Each row comes from the steps of one path. Every step used is in the known rows, and no mark comes twice. Write the path behind each row, first mark first.
Known rows
P/F: [ 1.97  0.04 -0.70  0.50 -1.78 -0.26  0.57 -3.74 -0.86  0.53  0.87 -3.23
  1.29 -0.33  0.17  0.26  0.24 -2.71  1.85 -1.50  0.02  0.04 -1.08  0.66]
N/U/M/F/C: [ 2.16  1.94 -0.55 -0.04 -1.14  0.05 -0.86 -2.19 -3.41 -1.23  1.94  0.18
 -0.96 -0.28 -1.15 -1.49  0.50 -1.87 -0.81 -1.89 -2.84  0.50 -2.81 -0.31]
T/M: [ 1.59  2.40 -1.51 -0.22 -0.90 -0.32  1.32  0.11 -1.30 -0.63  2.01 -1.08
  0.03 -1.90  0.17 -2.26  0.72 -2.00 -1.48 -0.35 -2.83  0.39 -1.07 -0.51]
A/N/U/M/F: [-0.16  2.28  0.32 -0.67 -0.79  0.23 -0.65 -1.34 -4.04 -0.75  2.16  1.46
 -1.37 -2.08 -0.55 -2.90  0.54 -1.81 -0.30  0.14 -2.15  0.23 -2.53 -2.54]
U/M/F/N/A: [ 0.80  3.59 -0.98  0.18 -0.62 -0.65 -1.43  1.10 -3.94 -1.84  2.32 -2.40
 -0.88 -2.95 -0.90  1.42  0.36 -1.69 -0.24 -1.49 -1.15  1.20 -4.08 -1.79]
A/N: [-0.85  1.48  0.88 -0.62 -1.05  0.23 -0.36 -2.39 -2.84 -0.42  0.59  1.04
 -1.07 -2.04 -0.03 -2.38  0.55 -1.72  0.28  0.95 -0.37 -0.09 -0.56 -1.87]
C/F/M/T: [-2.08  1.43 -2.41 -0.21 -0.98  0.28  0.10 -1.19 -2.51 -1.88 -0.43 -3.16
  1.31 -1.00  0.21  0.80 -0.79 -2.96  0.66 -3.88 -1.79  0.08  1.42 -1.89]
P/U/M/T: [ 2.54  2.21 -0.57  0.41  0.31 -0.70  0.51  1.32 -2.01 -2.45  1.23 -0.89
  3.58 -2.71 -0.34  0.77  1.23 -2.33  2.62 -2.35 -1.34  0.62 -7.79 -2.08]
T/M/U/P/F: [ 0.07  0.94 -2.60  0.24 -0.88 -0.16  3.67 -0.84 -0.24  0.27  3.74 -2.78
  1.79 -2.92 -0.31 -1.85  1.10 -2.10 -1.29 -0.48 -3.43  0.48 -1.13 -0.22]
A/N/U/M: [-1.54  2.08  0.26 -0.91 -0.90  0.49 -0.21 -0.53 -3.73 -0.52  1.98  1.70
 -0.85 -2.00 -0.50 -3.21  0.68 -1.91  0.14 -0.02 -2.45  0.60 -1.76 -2.23]
N/U/P: [-0.50 -0.63  0.05  0.51 -2.01  0.09  1.79 -5.42 -2.15 -0.37  1.39  1.78
 -0.70 -0.22 -0.64 -1.88  0.46 -2.81 -0.72 -1.53 -2.96 -0.35 -0.31  1.10]
U/P/F/M/T: [ 1.75 -0.02 -1.73  1.87 -1.79 -0.52  3.00 -6.33 -0.75 -0.01  1.34 -2.00
  2.01 -1.49  0.27  0.92  0.50 -3.36  0.83 -2.20 -0.33 -1.37 -2.25  1.53]
A/N/U/P/F/M: [-1.37  0.94 -0.12  0.04 -1.85  0.20  1.19 -5.21 -3.02  0.19  1.94  1.32
 -0.73 -1.87 -0.21 -2.63  0.45 -2.82  0.39 -0.06 -1.98 -0.58 -0.97 -1.13]
P/U/M/F: [ 4.06  2.19 -0.04  0.55  0.12 -1.10 -0.90 -2.12 -2.82 -2.57  1.05 -1.34
  1.07 -2.43 -0.75  1.05  1.07 -2.11  2.35 -1.66 -0.11  0.31 -8.09 -2.23]
C/F: [-1.00 -0.87 -0.87 -0.78 -0.87  0.45 -0.36 -4.27 -2.67 -1.26 -0.22 -2.16
 -0.37 -0.34  0.07  0.31 -0.64 -2.23  0.48 -2.38 -0.46  0.91  3.53 -1.44]
H/P/U/M/F/N/A: [ 4.21  2.93 -0.48 -0.01 -2.16 -0.71 -0.60 -4.35 -2.41 -1.31 -0.44  1.35
 -0.18 -3.65  0.03  1.44  0.83 -2.09  0.45 -1.34 -1.28  1.15 -5.30 -2.46]
C/F/M/U: [-4.30  1.02 -2.42 -0.69 -1.23  0.43 -0.03 -1.63 -2.42 -1.50 -0.21 -4.28
  0.32 -1.13 -0.61  0.54 -0.56 -2.68  0.93 -3.42 -1.88  0.58  2.34 -1.91]
N/U/P/F: [ 0.34 -1.09 -0.40  0.72 -2.22  0.01  2.18 -6.36 -1.79  0.30  1.99  0.53
  0.10 -0.16 -0.46 -1.41  0.37 -3.14  0.05 -1.76 -2.57 -0.30 -0.39  1.31]
C/F/N: [-4.67  0.06 -0.91 -0.62 -1.53  0.29 -0.57 -3.85 -3.31 -1.45  1.62 -2.87
  0.26 -1.77  0.19  1.35 -0.73 -2.05  0.62 -2.88 -1.36  1.73  4.97 -1.99]
T/M/F: [ 4.35  2.72 -1.34  0.33 -0.65 -0.82  0.38 -1.68 -1.92 -1.07  2.34 -1.52
 -1.06 -2.11  0.00 -1.63  0.46 -1.80 -2.31  0.02 -2.25 -0.38 -2.80 -1.10]
A/N/U/P: [-1.30  0.35  0.80 -0.24 -1.48  0.35  1.05 -4.97 -3.20 -0.08  1.75  2.78
 -1.31 -1.87 -0.28 -3.18  0.58 -2.25 -0.40  0.59 -1.91 -0.32 -0.29 -1.22]
P/U: [ 1.71  0.86  0.75  0.33 -0.84 -0.80 -0.07 -3.44 -1.77 -1.83 -0.10 -0.35
  1.18 -1.66 -0.46  0.24  0.91 -2.53  2.67 -1.13 -0.35  0.10 -4.88 -1.24]
H/P: [ 3.56  1.77 -0.20 -0.18 -2.76  0.11 -0.20 -4.67 -0.93 -0.24 -1.97  2.19
 -0.67 -1.37  0.57 -0.59  0.62 -1.75 -0.97 -1.25 -1.09  0.01 -0.88 -0.26]
T/M/F/C: [ 5.71  2.45 -1.30  0.39 -0.85 -0.62  0.17 -4.51 -1.98 -0.92  2.40 -1.27
 -1.27 -1.68 -0.15 -1.67  0.60 -1.41 -2.61  0.34 -1.56 -0.18 -1.66 -0.48]

Write each row's path
[ 2.45  2.41 -1.92  0.21 -3.27 -0.02  0.58 -4.43 -0.20  0.56 -1.11 -1.14
  1.01 -1.75  0.40  0.27  0.55 -2.53  0.48 -2.32 -1.56 -0.13 -1.99 -0.24] | H/P/F/M/U
[-5.09 -0.78 -0.99 -0.37 -1.82  0.38  0.41 -5.63 -3.55 -1.20  2.48 -1.71
  0.10 -1.67  0.03  0.82 -0.71 -2.45  0.17 -3.11 -2.48  1.59  5.18 -1.54] | C/F/N/U/P
[-5.58  1.25  0.08  0.60 -2.72 -0.18  0.84 -3.70 -2.92 -0.75  3.50  0.19
  0.32 -2.34 -0.39  0.00  0.29 -2.30 -0.27 -2.01 -3.61  0.89  1.56  0.10] | F/N/U/P
[ 5.06  1.96  0.00  0.60 -0.03 -0.96 -1.06 -4.05 -2.86 -2.43  1.08 -1.21
  0.93 -2.16 -0.86  1.03  1.17 -1.84  2.13 -1.37  0.34  0.45 -7.36 -1.79] | P/U/M/F/C
[-0.70  0.00  0.43 -0.12 -1.63  0.31  1.33 -5.68 -2.92  0.41  2.18  1.89
 -0.68 -1.78 -0.14 -2.82  0.51 -2.51  0.14  0.41 -1.69 -0.29 -0.35 -1.08] | A/N/U/P/F
[ 0.75  2.33 -2.23  1.03 -1.88 -0.41  1.01 -0.67 -0.72 -0.11  0.67 -4.24
  3.05 -0.98  0.29  0.77  0.08 -3.45  2.00 -2.97 -1.31 -0.78 -3.17  0.28] | P/F/M/T
[ 2.27  2.60 -0.10  0.62 -0.18 -1.17 -0.99 -1.89 -3.11 -2.65  1.97 -1.69
  1.42 -3.17 -0.71  1.58  1.02 -2.03  2.42 -1.86 -0.56  0.69 -7.44 -2.48] | P/U/M/F/N
[-1.01  2.25 -2.17 -0.45 -0.72 -0.03  2.22  2.49 -0.64 -0.39  2.83 -2.55
  1.15 -2.66 -0.56 -2.48  1.01 -1.72 -1.51 -0.41 -4.05  0.79 -1.06 -0.98] | T/M/U
[ 1.26  3.29 -1.36  0.34 -1.31 -0.81  0.39 -1.38 -2.59 -1.12  4.00 -1.40
 -0.68 -2.83 -0.09 -1.43  0.33 -1.86 -2.39 -0.52 -3.81  0.27 -1.66 -1.45] | T/M/F/N/U
[ 1.75  3.43 -1.36  0.42 -1.10 -0.92  0.26 -1.45 -2.39 -1.21  3.66 -1.98
 -0.64 -3.12  0.07 -0.87  0.39 -1.69 -2.23 -0.31 -2.94  0.19 -1.80 -1.43] | T/M/F/N
[-3.95  2.81 -2.09  0.75 -1.89 -0.20  1.36 -0.64 -1.18 -1.06  0.19 -3.06
  0.71 -1.91 -1.18 -0.09  0.67 -2.82  0.50 -2.37 -2.36 -0.95 -2.38  0.18] | F/M/U/P
[-1.74  1.39 -2.64  0.34 -1.20 -0.25  3.53 -0.67 -0.56  0.17  4.62 -3.15
  2.10 -3.60 -0.26 -1.31  1.03 -2.01 -1.22 -0.73 -3.90  0.85 -0.43 -0.47] | T/M/U/P/F/N
[-2.04  0.86 -0.79  0.27 -2.62 -0.40  0.59 -2.74 -2.03  0.61  2.24 -3.77
  0.76 -2.10 -0.10  1.66 -0.16 -3.06  1.76 -1.20 -1.12  1.48  0.38 -0.17] | P/F/N/A
[ 0.14  1.71  0.33  1.18 -1.99 -0.84 -0.81 -5.58 -3.43 -1.45  2.82 -0.65
 -1.44 -2.09 -0.60  0.70 -0.07 -1.91 -1.26 -1.22 -1.94 -0.51 -1.53 -0.68] | M/F/N/U/P
[-1.96 -1.04 -1.31  0.67 -1.38  0.15  3.04 -2.96 -0.20  0.40  2.07 -2.97
  2.06 -1.93 -0.96 -0.13  0.95 -2.16  0.51 -1.23 -1.58  0.00 -0.76  0.63] | M/U/P/F
[ 6.11  1.16  0.51  0.86 -1.33 -0.49 -1.95 -8.25 -2.64 -1.27  0.23 -0.78
 -2.28 -0.17 -0.73  0.10  0.23 -1.15 -1.40 -0.02  1.07 -0.90 -1.59  0.32] | M/F/C
[-0.09  0.09 -1.25  1.05 -2.19 -0.06  2.56 -4.51 -1.61 -0.03  1.92  0.08
  1.31 -0.56 -0.33 -1.09  0.29 -3.52  0.10 -2.56 -3.43 -0.74 -1.69  1.09] | N/U/P/F/M/T
[-5.77  2.99 -0.45 -0.04 -2.12 -0.08 -0.43  0.73 -3.46 -1.22  3.70 -0.89
  0.86 -2.56 -0.58 -0.03  0.41 -1.97  0.29 -2.61 -4.11  1.77  0.08 -0.88] | F/N/U/M
[ 3.79  2.43 -1.62  0.32 -3.35 -0.16  0.17 -5.58 -0.54  0.45 -1.55 -0.53
  0.46 -1.41  0.73  0.40  0.44 -2.67  0.49 -2.27 -0.92 -0.34 -1.93 -0.08] | H/P/F/M
[-3.98 -0.63 -1.37  0.49 -1.84  0.05  3.10 -2.29 -0.85  0.50  2.67 -3.27
  1.54 -2.85 -1.20  0.61  0.69 -2.42  0.49 -0.88 -2.15  0.87 -0.05  0.15] | M/U/P/F/N/A
[ 3.67  2.97 -0.90  0.33  0.00 -0.54 -1.44  0.34 -3.14 -1.90  1.36 -1.98
 -0.44 -1.75 -0.71  0.44  0.65 -1.43 -0.21 -1.69 -0.35  0.19 -5.18 -1.15] | U/M/F
[-3.89  0.39 -2.49 -0.26 -1.23  0.37  0.76 -3.46 -2.34 -1.37  0.11 -3.92
  0.36 -1.31 -0.54  0.76 -0.47 -2.78  0.69 -3.36 -1.64  0.30  2.43 -1.53] | C/F/M/U/P
[-1.02 -1.28 -1.31  0.72 -1.50  0.28  2.83 -5.04 -0.24  0.52  2.13 -2.87
  1.90 -1.64 -1.07 -0.16  1.04 -1.87  0.31 -0.99 -1.10  0.14 -0.02  1.09] | M/U/P/F/C
[ 2.20  1.92 -0.16  0.16 -0.03 -0.76 -0.24 -0.86 -2.38 -2.23  0.82 -1.11
  1.88 -2.34 -0.65  0.61  1.25 -2.26  2.92 -1.87 -0.53  0.82 -6.91 -1.79] | P/U/M
[-1.15  1.19 -0.40  0.22 -1.58  0.23  1.72 -3.74 -2.75  0.07  2.19  1.41
  0.49 -2.22 -0.01 -2.56  0.42 -2.89  0.18 -0.40 -2.50 -0.74 -1.61 -1.33] | A/N/U/P/F/M/T
[-2.27  1.41 -1.18  0.41 -2.30 -0.21  0.45 -2.13 -2.15  0.30  3.70 -3.47
  2.21 -1.76 -0.04  0.74  0.22 -2.67  1.83 -2.65 -2.33  1.36 -0.51 -0.11] | P/F/N/U/M
[ 6.25  2.56 -0.42  0.16 -1.70 -0.60 -0.66 -4.98 -1.71 -1.42 -1.02  1.67
  0.35 -2.73  0.25  0.69  1.09 -1.81  0.55 -1.67 -0.68  0.31 -6.07 -1.96] | H/P/U/M/F
[-0.35 -0.12 -0.97  0.88 -2.43 -0.08  2.05 -5.98 -1.86  0.12  1.73  0.01
  0.09 -0.25 -0.52 -1.18  0.31 -3.48  0.27 -2.22 -2.83 -0.59 -1.04  1.29] | N/U/P/F/M
